Each row comes from the steps of one path. Every step used is in the known rows, and no mark comes twice. Write the path behind each row, first mark first.
Known rows
gobobug > zanen > lozo > pavuv > zime: [ 0.56  0.09  0.16  0.04 -0.09  0.23 -0.04 -0.18 -0.27  0.05 -0.11  0.03
  0.23  0.20  0.04 -0.31  0.22 -0.06  0.10 -0.27 -0.06 -0.04  0.33 -0.06]
pavuv > zime > tiga > daref: [-0.05  0.03  0.27 -0.16 -0.07 -0.04 -0.18  0.27  0.12 -0.18 -0.21  0.05
  0.36  0.06 -0.20  0.08  0.09  0.52 -0.53 -0.11 -0.09  0.24  0.04  0.40]
gobobug > zanen > lozo > daref > tiga > zime: [ 0.43 -0.15 -0.21  0.24  0.27 -0.06 -0.16  0.25 -0.25 -0.31  0.06 -0.05
  0.11  0.50  0.00 -0.76  0.28  0.08  0.03 -0.22 -0.13 -0.24  0.09 -0.07]
zanen > gobobug: [ 0.18  0.07 -0.24  0.20 -0.05  0.01  0.02 -0.17  0.08  0.08  0.10 -0.07
 -0.12 -0.08 -0.06 -0.01 -0.03 -0.05  0.11  0.00  0.06  0.03  0.09  0.08]
lozo > pavuv > zime > tiga > daref: [-0.13  0.16  0.43 -0.35 -0.15  0.08 -0.48  0.19  0.06 -0.19 -0.19  0.03
  0.44  0.15 -0.23  0.12  0.17  0.42 -0.24 -0.20 -0.11  0.20  0.15  0.36]
gobobug > zanen > lozo > daref: [ 0.49 -0.07 -0.12  0.26 -0.09  0.03  0.28 -0.23 -0.24 -0.07  0.15 -0.09
  0.15  0.00 -0.04 -0.53  0.11 -0.13  0.11 -0.14 -0.20 -0.24 -0.02 -0.19]
pavuv > lozo: [ 0.03  0.15  0.18 -0.23 -0.02  0.12  0.17  0.08 -0.11 -0.10 -0.01  0.18
  0.13  0.04 -0.11 -0.13 -0.05 -0.06  0.14  0.06 -0.05 -0.10  0.16  0.14]
gazek > bevo: [ 0.10  0.01  0.14 -0.11 -0.04  0.05  0.00 -0.10  0.06  0.08 -0.09  0.00
 -0.16 -0.19  0.30  0.12 -0.23 -0.06 -0.14  0.06  0.04 -0.11 -0.02  0.05]
daref > tiga > zime: [-0.05 -0.08 -0.09 -0.01  0.36 -0.09 -0.44  0.48 -0.03 -0.23 -0.08  0.05
 -0.04  0.50  0.03 -0.22  0.17  0.22 -0.07 -0.08  0.06  0.00  0.11  0.13]
daref > tiga > zime > pavuv: [-0.16 -0.19 -0.08 -0.24  0.60 -0.06 -0.45  0.62  0.06 -0.43 -0.22  0.13
  0.00  0.54 -0.02 -0.24  0.17  0.31  0.07 -0.15  0.14  0.29 -0.03  0.33]
tiga > zime > pavuv: [-0.11 -0.02  0.01 -0.30  0.42 -0.03 -0.18  0.43  0.17 -0.39 -0.28  0.13
  0.05  0.28 -0.17 -0.09  0.15  0.25  0.00 -0.17  0.06  0.37 -0.17  0.22]
gazek > gobobug > zanen: [ 0.41 -0.17 -0.09  0.10  0.14  0.05  0.04 -0.20 -0.01  0.22  0.20 -0.22
 -0.25 -0.11  0.30 -0.25 -0.09 -0.09  0.02 -0.06 -0.52 -0.15 -0.15 -0.07]
pavuv > zime > tiga: [ 0.11 -0.06  0.35 -0.07 -0.17  0.04  0.06  0.09 -0.04  0.01 -0.32  0.10
  0.24  0.05 -0.10 -0.05 -0.05  0.33 -0.55 -0.13  0.05  0.25  0.12  0.17]
gazek > gobobug: [ 0.13 -0.08  0.04  0.06  0.09  0.05 -0.10 -0.05 -0.01  0.21  0.15  0.03
 -0.17 -0.01  0.11 -0.01 -0.16  0.03 -0.07  0.00 -0.47 -0.01 -0.08  0.01]
tiga > zime: [ 0.00  0.10  0.03 -0.07  0.17 -0.05 -0.17  0.29  0.07 -0.19 -0.13  0.02
  0.01  0.24 -0.12 -0.08  0.17  0.17 -0.16 -0.12 -0.02  0.09 -0.03  0.01]
gobobug > zanen > lozo: [ 0.56 -0.20 -0.19  0.25  0.07  0.05  0.12 -0.12 -0.13 -0.01  0.01 -0.20
 -0.02  0.08  0.13 -0.36  0.05 -0.13  0.02 -0.16 -0.10 -0.09 -0.03 -0.20]
gazek > gobobug > zanen > lozo > daref: [ 0.63 -0.15 -0.09  0.31 -0.01  0.09  0.18 -0.28 -0.24  0.15  0.28 -0.07
 -0.03 -0.01  0.07 -0.55 -0.05 -0.10  0.04 -0.14 -0.68 -0.25 -0.10 -0.18]
bevo > gazek: [-0.08 -0.11 -0.07 -0.09  0.10 -0.26  0.04  0.10 -0.05  0.27  0.01 -0.05
 -0.22  0.16  0.10 -0.02 -0.01 -0.03 -0.08  0.06 -0.09  0.01 -0.18  0.06]
bevo > gazek > gobobug > zanen > lozo: [ 0.62 -0.40 -0.21  0.22  0.25 -0.16  0.06 -0.08 -0.20  0.47  0.17 -0.22
 -0.42  0.23  0.34 -0.40 -0.11 -0.13 -0.12 -0.09 -0.66 -0.09 -0.29 -0.13]
zime > tiga > daref > lozo > zanen > gobobug: [ 0.11 -0.10 -0.11  0.45 -0.02 -0.09 -0.57  0.04  0.00 -0.27  0.09 -0.31
  0.26 -0.07 -0.17  0.15  0.35  0.47  0.06 -0.21 -0.18  0.16  0.33  0.54]
zanen > lozo: [ 0.29 -0.13 -0.06  0.20  0.02  0.05 -0.01  0.02 -0.17 -0.01 -0.03  0.03
  0.04  0.18 -0.06 -0.12 -0.01  0.00 -0.07 -0.09 -0.04  0.06  0.04 -0.12]
gazek > gobobug > zanen > lozo > pavuv > zime > tiga: [ 0.73 -0.22  0.37  0.04 -0.09  0.28 -0.19 -0.15 -0.26  0.20 -0.14 -0.10
  0.11  0.20  0.10 -0.38 -0.07  0.13 -0.30 -0.37 -0.54  0.11  0.11 -0.04]
daref > lozo: [ 0.08  0.12 -0.09  0.09  0.12 -0.06 -0.19  0.05 -0.16 -0.05  0.02 -0.06
  0.11 -0.10 -0.13  0.08  0.05  0.02  0.16 -0.19 -0.12 -0.08  0.23  0.08]
gobobug > zanen: [ 0.28 -0.08 -0.13  0.06  0.07  0.00  0.14 -0.16  0.01  0.01  0.06 -0.23
 -0.08 -0.10  0.20 -0.25  0.07 -0.14  0.09 -0.07 -0.05 -0.15 -0.05 -0.08]
zime > tiga > daref > bevo > gazek: [-0.09  0.05  0.04 -0.39  0.04 -0.47 -0.45  0.52  0.08  0.23 -0.16 -0.07
 -0.07  0.47 -0.09  0.13  0.00  0.30 -0.46 -0.10 -0.18  0.17 -0.29  0.41]

Which path is each row?
[-0.13 -0.05 -0.03  0.06  0.03 -0.04 -0.12  0.08 -0.19 -0.12  0.19  0.13
  0.14  0.18  0.00 -0.31  0.06  0.05  0.17  0.03 -0.02 -0.25  0.15  0.11]  lozo > daref > tiga
[ 0.63 -0.16  0.02  0.11  0.08  0.22 -0.26 -0.24 -0.22  0.19  0.18 -0.20
 -0.12  0.16  0.20 -0.33 -0.03 -0.19  0.26 -0.24 -0.58 -0.13  0.00 -0.22]  gazek > gobobug > zanen > lozo > pavuv
[ 0.18  0.06  0.07  0.41 -0.11 -0.02 -0.46  0.08 -0.06 -0.20 -0.05 -0.05
  0.44 -0.04 -0.24  0.15  0.43  0.65 -0.17 -0.24 -0.12  0.24  0.58  0.72]  pavuv > zime > tiga > daref > lozo > zanen > gobobug
[-0.13  0.06 -0.03 -0.01  0.20 -0.10 -0.29  0.38 -0.12 -0.31  0.06  0.16
  0.14  0.43 -0.13 -0.39  0.23  0.22  0.01 -0.07 -0.04 -0.14  0.12  0.13]  lozo > daref > tiga > zime
[ 0.07  0.30  0.30 -0.32 -0.15 -0.15 -0.38  0.46  0.06  0.03 -0.29  0.23
  0.34  0.35 -0.24  0.16  0.10  0.51 -0.61 -0.19 -0.02  0.23  0.13  0.52]  pavuv > zime > tiga > daref > bevo
[ 0.66  0.02 -0.04 -0.15  0.11 -0.15 -0.42  0.03 -0.34  0.66  0.10 -0.05
 -0.36  0.59  0.26 -0.28 -0.02 -0.24  0.09 -0.28 -0.61 -0.13 -0.10 -0.07]  daref > bevo > gazek > gobobug > zanen > lozo > pavuv
[-0.10 -0.11  0.31 -0.18  0.15  0.23  0.05  0.16 -0.13 -0.35 -0.08  0.29
  0.26  0.14  0.00 -0.13  0.27  0.20  0.40  0.07  0.04  0.24  0.22  0.46]  zime > pavuv > lozo > zanen
[-0.12  0.06 -0.05  0.29  0.14 -0.07 -0.54  0.15 -0.12 -0.27  0.17 -0.08
  0.33  0.01 -0.05  0.21  0.50  0.38  0.27 -0.10 -0.25 -0.03  0.35  0.45]  tiga > daref > lozo > zanen
[ 0.05 -0.19 -0.02 -0.04  0.18 -0.20 -0.07  0.03 -0.06  0.47  0.15 -0.03
 -0.39  0.15  0.21 -0.04 -0.16  0.01 -0.15  0.07 -0.56  0.00 -0.26  0.06]  bevo > gazek > gobobug
[ 0.19  0.08  0.08  0.24 -0.15  0.21  0.07 -0.16 -0.14 -0.07  0.13  0.14
  0.11  0.02 -0.01 -0.13  0.25  0.06  0.36  0.12  0.04  0.00  0.47  0.34]  pavuv > lozo > zanen > gobobug
[ 0.43 -0.05  0.25 -0.09 -0.08  0.12 -0.34  0.07 -0.08 -0.21 -0.18 -0.18
  0.40  0.23 -0.11 -0.24  0.22  0.28 -0.21 -0.35 -0.22  0.09  0.12  0.17]  gobobug > zanen > lozo > pavuv > zime > tiga > daref
[ 0.55 -0.26 -0.16  0.21  0.09 -0.16  0.21 -0.18 -0.30  0.40  0.30 -0.12
 -0.25  0.14  0.18 -0.57 -0.05 -0.13 -0.04 -0.08 -0.77 -0.24 -0.28 -0.13]  bevo > gazek > gobobug > zanen > lozo > daref
[-0.07  0.04  0.18 -0.47  0.23  0.15  0.16  0.22 -0.01 -0.28 -0.15  0.26
  0.16  0.07 -0.15 -0.13 -0.06  0.03  0.30  0.02  0.03  0.18  0.03  0.33]  zime > pavuv > lozo
[ 0.16 -0.09 -0.11  0.49 -0.15  0.09 -0.11 -0.24 -0.02  0.03  0.15 -0.05
 -0.03 -0.01  0.09 -0.01  0.28  0.12  0.21  0.05  0.09  0.09  0.30  0.23]  lozo > zanen > gobobug
[ 0.48 -0.06 -0.03  0.06 -0.02  0.17 -0.16 -0.20 -0.22 -0.03  0.04 -0.23
  0.04  0.16  0.09 -0.33  0.13 -0.25  0.32 -0.24 -0.12 -0.13  0.07 -0.24]  gobobug > zanen > lozo > pavuv
[ 0.18  0.09  0.00 -0.20  0.11 -0.30 -0.26  0.23 -0.14  0.68  0.06  0.17
 -0.41  0.43  0.17  0.04 -0.14 -0.01 -0.23 -0.02 -0.49  0.01 -0.16  0.18]  daref > bevo > gazek > gobobug
[-0.20  0.00  0.15 -0.42  0.25  0.11  0.04  0.29 -0.20 -0.41  0.05  0.39
  0.30  0.26 -0.17 -0.45  0.01  0.09  0.46  0.07  0.00 -0.06  0.18  0.44]  zime > pavuv > lozo > daref > tiga
[-0.14  0.27  0.26 -0.53  0.23  0.10  0.13  0.42 -0.04 -0.55 -0.15  0.40
  0.36  0.22 -0.44 -0.38  0.18  0.20  0.21 -0.09 -0.10  0.12  0.02  0.34]  tiga > zime > pavuv > lozo > daref
[ 0.13 -0.15 -0.11  0.24  0.03  0.00 -0.12  0.11 -0.34 -0.13  0.15  0.16
  0.18  0.38 -0.08 -0.45  0.06  0.05  0.10 -0.05 -0.07 -0.19  0.17 -0.01]  zanen > lozo > daref > tiga
[-0.10  0.44  0.22 -0.79  0.27 -0.28 -0.03  0.68 -0.16 -0.08 -0.22  0.54
  0.12  0.66 -0.39 -0.32  0.17  0.15  0.05 -0.12 -0.12  0.13 -0.08  0.51]  tiga > zime > pavuv > lozo > daref > bevo > gazek
[-0.02  0.56  0.27 -0.70  0.16  0.00 -0.06  0.60 -0.12 -0.34 -0.23  0.58
  0.34  0.51 -0.49 -0.30  0.19  0.18  0.14 -0.18 -0.03  0.12  0.10  0.46]  tiga > zime > pavuv > lozo > daref > bevo
[ 0.06 -0.05  0.08 -0.34  0.12 -0.42 -0.55  0.47  0.04  0.43 -0.01 -0.05
 -0.24  0.47  0.01  0.10 -0.15  0.34 -0.54 -0.10 -0.64  0.16 -0.37  0.41]  zime > tiga > daref > bevo > gazek > gobobug
[ 0.07  0.12 -0.27  0.49  0.08 -0.08 -0.53 -0.01 -0.01 -0.19  0.27 -0.15
  0.21 -0.09 -0.13  0.21  0.47  0.33  0.39 -0.09 -0.18  0.01  0.45  0.54]  tiga > daref > lozo > zanen > gobobug
[ 0.09  0.05  0.10 -0.05  0.26  0.19 -0.12  0.28  0.02 -0.45 -0.13  0.25
  0.14  0.30 -0.20 -0.22  0.40  0.31  0.34 -0.04  0.09  0.37  0.29  0.56]  tiga > zime > pavuv > lozo > zanen > gobobug
[ 0.38  0.14 -0.07 -0.16  0.02 -0.32  0.02 -0.04 -0.21  0.62  0.26  0.04
 -0.30  0.24  0.19 -0.37 -0.04 -0.15 -0.07 -0.07 -0.65 -0.30 -0.22  0.11]  lozo > daref > bevo > gazek > gobobug > zanen
[ 0.46  0.00 -0.14 -0.14  0.18 -0.31 -0.12  0.06 -0.12  0.70  0.13 -0.07
 -0.49  0.33  0.36 -0.20 -0.10 -0.14 -0.14 -0.08 -0.54 -0.15 -0.23  0.10]  daref > bevo > gazek > gobobug > zanen
[-0.01  0.00  0.31  0.21 -0.05 -0.03 -0.49  0.25 -0.14 -0.28 -0.14  0.02
  0.58  0.05 -0.16  0.17  0.47  0.71 -0.27 -0.24 -0.18  0.21  0.47  0.63]  pavuv > zime > tiga > daref > lozo > zanen
[ 0.03  0.14  0.18 -0.07  0.04 -0.11 -0.37  0.32 -0.03 -0.21 -0.21 -0.03
  0.47 -0.02 -0.33  0.16  0.15  0.54 -0.39 -0.28 -0.21  0.15  0.27  0.50]  pavuv > zime > tiga > daref > lozo
[ 0.24  0.04 -0.20  0.58 -0.02  0.01 -0.28 -0.20 -0.20 -0.01  0.17 -0.09
  0.09 -0.11 -0.03  0.08  0.33  0.13  0.37 -0.13 -0.03  0.02  0.53  0.31]  daref > lozo > zanen > gobobug
[ 0.31 -0.05  0.44 -0.07 -0.25  0.21 -0.22  0.05 -0.26 -0.03 -0.33  0.12
  0.37  0.31 -0.20 -0.13  0.03  0.22 -0.32 -0.33 -0.02  0.27  0.25  0.01]  zanen > lozo > pavuv > zime > tiga
[-0.13 -0.14  0.08 -0.14  0.01 -0.11 -0.29  0.25  0.19 -0.25 -0.08 -0.21
  0.18  0.04 -0.14  0.07  0.01  0.34 -0.31 -0.08 -0.14  0.16 -0.21  0.24]  zime > tiga > daref
